In the rows, 128 means zero.
Known rows, with every way that one mark hangs from another:
J771[J183]: [115 102 127 131 128 121 119 127 113 111 124  73 147 133 133 155 105 130
 124 156 128 128 172 137 108 143 124]
J11[J183[J771]]: [116  95  67 108 173  89 116 138 132 158 110 110 115 119 134 124 130 132
 109 188 131 118 157 186 126 127 137]
J183[J771[J409[J13]]]: [135  94  81  91 166  72 169 110 105 141  95  79 106 142 149 136 132 155
 167 156 121 118 156 175 145 158 134]
J866[J958[J791[J13]]]: [135 107 111 150 131 101  68 114 110 116 158 124 145 157 156 121  88 109
 126 178 129 107 126 113 106 114 123]
J791[J11 J13[J409] J958[J866]]: [120 106 156 157 102 126  37  59  90 123 140  88 106 225 120 130  82 137
 135 210 169 103 120  81 163 136 132]
J866[J958[J791[J11 J13[J409]]]]: [139 102 113 162 131 103  54  91  81 128 152  94 141 200 163 113  85 143
 116 213 148  96 123 101 125 125 126]
J21[J83[J409] J603]: [ 96  87  78 133 162  76 157 102  90 139 140  81 112 141 114  86 154 100
 136 134 146 106 130 131 108 138 165]
J11[J183 J791[J958[J866]]]: [104 121  96 106 146 118  63 131 114 162 141 107 130 134  99 108 125 114
 120 160 145 147 152 144 159 112 100]
J11[J183[J771] J791]: [112 128  62  90 180  92 104 136 120 189 125  89 130 115 139 100 145 124
 111 178 143 123 163 168 154 115 125]
J13[J409 J791[J11 J958]]: [102 116 116 138 140 110  89  98  53 146 103  62 134 201 127  98  88 128
 122 176 123 157 148 117 153 139 161]
J21[J83[J409[J13]] J603]: [105  80  62 131 160  59 185 125  89 134 130  87 125 144 118  87 170 107
 154 123 129 100 118 146 131 139 150]
J83[J409]: [119  73 118 134 151 103 134 124  96 125 134  93 135 152 133 112 130 109
 157 157 149  91 149 157 104 136 163]
J771[J409[J13]]: [127 102 101  94 162  75 162 128 113 119  96 109 118 144 156 128 136 152
 153 132 108 141 138 165 135 164 117]
J11[J183 J791]: [108 136  84  96 169  93  95 157 123 172 127 114 140 117 141  95 145 122
  98 160 137 137 154 155 136 117 108]
J409[J13[J791[J958[J866]]]]: [111 120  94 133 131  92 138 157  89 116 122 110 155 150  91 122 114 109
 169 130 101 134 139 128 144 132 122]
J11[J183 J791[J13]]: [104 140 106 101 158  86  73 136 138 167 144 126 137 133 173  92 146 107
  90 179 139 128 135 126 129 111 107]
J183[J771[J409[J13[J791]]]]: [121 106  74  89 170  61 172 126  89 148 101  78 122 141 152 119 130 140
 163 150 104 132 165 159 131 164 142]
J21[J603]: [135 140  96 103 153  78 119 119 130 124 104  93 124 117 138 100 112  95
 120 134 131 131 138 121 110 121 125]
J958[J791 J866]: [146 114 114 170 114 103  92 140  95 122 134 142 148 104  82 147  98 116
 134 163 168  72 166  95 114 149 114]
J13[J791[J958[J866]]]: [ 95 123 116 132 124 106  99 131  86 129 133 106 140 150  82 125  92  93
 149 142 122 144 156 102 119 136 137]
J13[J791]: [104 141 102 122 148  85 130 154  94 140 118 107 153 132 130 105 114  99
 125 144 114 139 159 113 102 141 144]
J409[J13[J791]]: [114 135  82 119 154  73 165 175  99 127 106 112 165 136 129 108 133 112
 147 131  96 132 140 140 125 136 128]
J83[J409[J13[J791[J11[J183]]]]]: [ 96  60  74 138 188  61 161 175  58 133 132  95 161 172 157  85 146 132
 139 170 106  94 140 146 109 142 161]
J83[J409[J13[J791[J958]]]]: [105  69  96 133 156  86 157 150  66 120 125  85 163 163 130 104 131  98
 180 133 103 126 145 158 123 130 166]
J791[J11]: [107 117 111 145 145 110 113 112  86 133 107  94 126 163 144 112  96 135
 134 182 141  90 132 113 127 150 141]
J183[J771]: [126 117  90 120 150 103 129 111 118 152 105  84 117 128 123 131 111 120
 150 176 144 102 159 160 131 138 149]
J771[J183 J409[J13[J791[J958]]]]: [ 98  82 117 102 149  86 156 127  77 104 118  57 143 160 158 145 108 148
 146 128  75 180 175 142 118 173 124]
J13[J409 J791[J11]]: [114 133 107 134 148  90 110 122  66 150 112  71 142 188 137  94 110 137
 108 174 137 133 149 105 135 150 150]
J409[J13[J791[J11[J183]]]]: [ 93 110  65 130 178  61 152 182  81 137 107 120 159 156 150  99 130 137
 115 163  90 118 134 134 125 139 128]
J13[J409 J791[J958]]: [118 126 110 122 130 108  93 114  85 141 108  77 141 169 114 102 101 110
 121 149 119 187 163 144 144 128 151]

Rows:
[107  89  52  84 195  47 160 152 107 157 105 108 120 134 161 112 145 148
 119 163  93 149 163 180 123 156 131] -> J11[J183[J771[J409[J13[J791]]]]]
[ 80 119  84 132 174  74 113 158  82 151 118 112 144 155 154  92 113 129
  95 180 107 124 147 112 101 144 145] -> J13[J791[J11[J183]]]
[121 103 116 165 134 104  63  99  84 120 156 108 138 184 170 113  72 128
 126 202 136  82 118  87 106 128 128] -> J866[J958[J791[J11 J13]]]
[110 118 121 146 125 112  80 101  53 145 128  69 131 205  95 109  86 131
 130 176 143 141 153  90 157 145 144] -> J13[J409 J791[J11 J958[J866]]]
[ 72 104  99 144 150  95  80 137  67 142 137 110 130 175 110 108  87 116
 116 181 118 127 150  99 118 139 140] -> J13[J791[J11[J183] J958[J866]]]
[149 112 136 183 102  98  53  98  75 126 144 121 135 168 118 133  88 144
 111 212 183  48 144  52 129 154 118] -> J958[J791[J11 J13[J409]] J866]
[103 114  85 126 171  74 100 144  78 161 113  91 142 181 145  90 119 144
  77 190 125 149 153 131 128 141 139] -> J13[J409 J791[J11[J183]]]
[111  94  79  92 163  72 156 106  82 145  96  72 115 155 139 122 114 136
 172 148  94 156 160 167 147 157 152] -> J183[J771[J409[J13[J791[J958]]]]]
[134 111 149 126 115 125  55  70 120 119 115  96 116 183 145 121 101 114
 128 177 144 153 126 143 152 118 139] -> J791[J13[J409] J958]
[ 98 108 156 162 104 126  52  70  92 116 146 109 104 198 124 132  73 117
 151 200 153  83 112  70 136 138 137] -> J791[J11 J13 J958[J866]]
[ 89  75  78 136 166 112  84  93  85 152 100  82  99 169 141 116  89 142
 124 211 128 112 143 163 148 129 155] -> J791[J11[J183[J771]] J958]
[ 98  66  98 150 158  86 153 135  39 126 127  76 152 187 139  93 118 114
 176 155 109 103 135 138 129 134 174] -> J83[J409[J13[J791[J11 J958]]]]
[108 107  70 123 178  73 110 125  73 176 111  68 132 179 144  95 119 150
  85 208 131 130 162 140 138 139 154] -> J13[J409 J791[J11[J183[J771]]]]
[125  79 120  96 153  86 161 126 101  99 116  73 136 150 160 158 126 167
 142 137 102 147 169 156 122 176 108] -> J771[J183 J409[J13]]
[103  91  74 132 175  92 110 120  98 160 108  91 111 156 151 111 109 152
 111 213 140  88 146 152 132 139 144] -> J791[J11[J183[J771]]]
[119  98 113 183 125  83  55 129  94 123 156 157 133 144 134 129  92 137
  94 218 163  41 141  66 105 152 119] -> J958[J791[J11[J183] J13] J866]
[144 118 135 175 102  97  70 123 112 113 151 150 145 119 111 148  95 110
 125 183 168  55 146  68 104 146 116] -> J958[J791[J13] J866]
[137 159 133 104 129 106  76  98 116 161 135  85 140 163 157  94 138 109
 112 169 162 129 136 113 159 122 114] -> J11[J791[J13[J409]]]
[ 88  87 129 156 131 109  43  91 101 122 149 130 104 194 138 122  86 128
 116 214 140  95 115  91 127 129 127] -> J791[J11[J183] J13 J958[J866]]
[ 97 101  92 132 159  96  79 119  67 153 107  83 134 193 138  91 101 136
  92 187 112 169 150 137 149 129 152] -> J13[J409 J791[J11[J183] J958]]
[ 88  91  55 129 170  46 194 136  70 138 139  86 139 145 115  74 168  92
 147 114 110 115 128 126 116 140 160] -> J21[J83[J409[J13[J791]]] J603]
[ 87  81 108 139 153 105  56  74 100 146 117 101  93 186 175 114  87 129
 120 229 132 102 124 134 140 126 157] -> J791[J11[J183[J771]] J13 J958]
[ 94 105 119 138 154  89  74 116 119 133 128 134 117 173 185 106 115 135
  93 215 132  85 117 107 109 138 133] -> J791[J11[J183] J13]
[115 113 155 143 101 123  56  87 124 108 144 127 115 169 110 139  93  96
 153 172 148 112 127  96 130 126 126] -> J791[J13 J958[J866]]
[129 129  87  90 163  84  75 105 128 192 134  84 123 146 166  95 153 129
  87 204 159 129 151 155 164 109 121] -> J11[J183[J771] J791[J13[J409]]]
[122  85  63 162 160  84  96 127  72 152 103 113 129 120 143 122  90 149
 101 215 143  68 165 134 119 147 145] -> J958[J791[J11[J183[J771]]]]
[ 69 105  91 133 167  94  91 133  69 145 113 100 131 167 140  92  87 118
 108 182  96 147 146 121 118 135 155] -> J13[J791[J11[J183] J958]]
[113 126 113 101 149 108  42 103 120 166 133 103 124 164 162  92 137 115
  91 182 141 172 137 152 168 103 115] -> J11[J183 J791[J13[J409] J958]]
[128 146 139 108 120 124  51  70 108 154 128  78 128 173 149  96 122 103
 125 170 156 156 136 123 176 108 124] -> J11[J791[J13[J409] J958]]
[101  98  73  71 179  97  94  92  99 188 115  73  95 141 156 102 128 134
 123 173 126 173 169 182 160 132 126] -> J11[J183[J771[J409]] J791[J958]]
[103  80  93 142 165  74 172 153  47 127 131  84 162 177 148  93 140 124
 167 156 114  82 138 128 118 148 169] -> J83[J409[J13[J791[J11]]]]
[100 125  85 137 160  74 158 164  71 128 107 100 162 157 141 101 123 128
 145 151 100 107 129 115 130 146 138] -> J409[J13[J791[J11]]]
[114  79  95 130 163  70 174 170  71 124 128  93 169 155 135  98 147 107
 166 135 108 102 145 150 108 141 159] -> J83[J409[J13[J791]]]
[158 106 116 143 126 103  59 107 108 120 154 108 148 171 152 119  97 126
 115 191 144 119 133 124 124 115 118] -> J866[J958[J791[J13[J409]]]]
[ 93 114  90 139 150  91 140 138  64 124 100  89 152 171 132 102 103 120
 156 148  91 130 131 125 146 135 148] -> J409[J13[J791[J11 J958]]]
[107 118  89 124 147  90 148 155  90 120 101 105 159 144 120 108 115 101
 161 128  88 154 136 146 141 127 136] -> J409[J13[J791[J958]]]
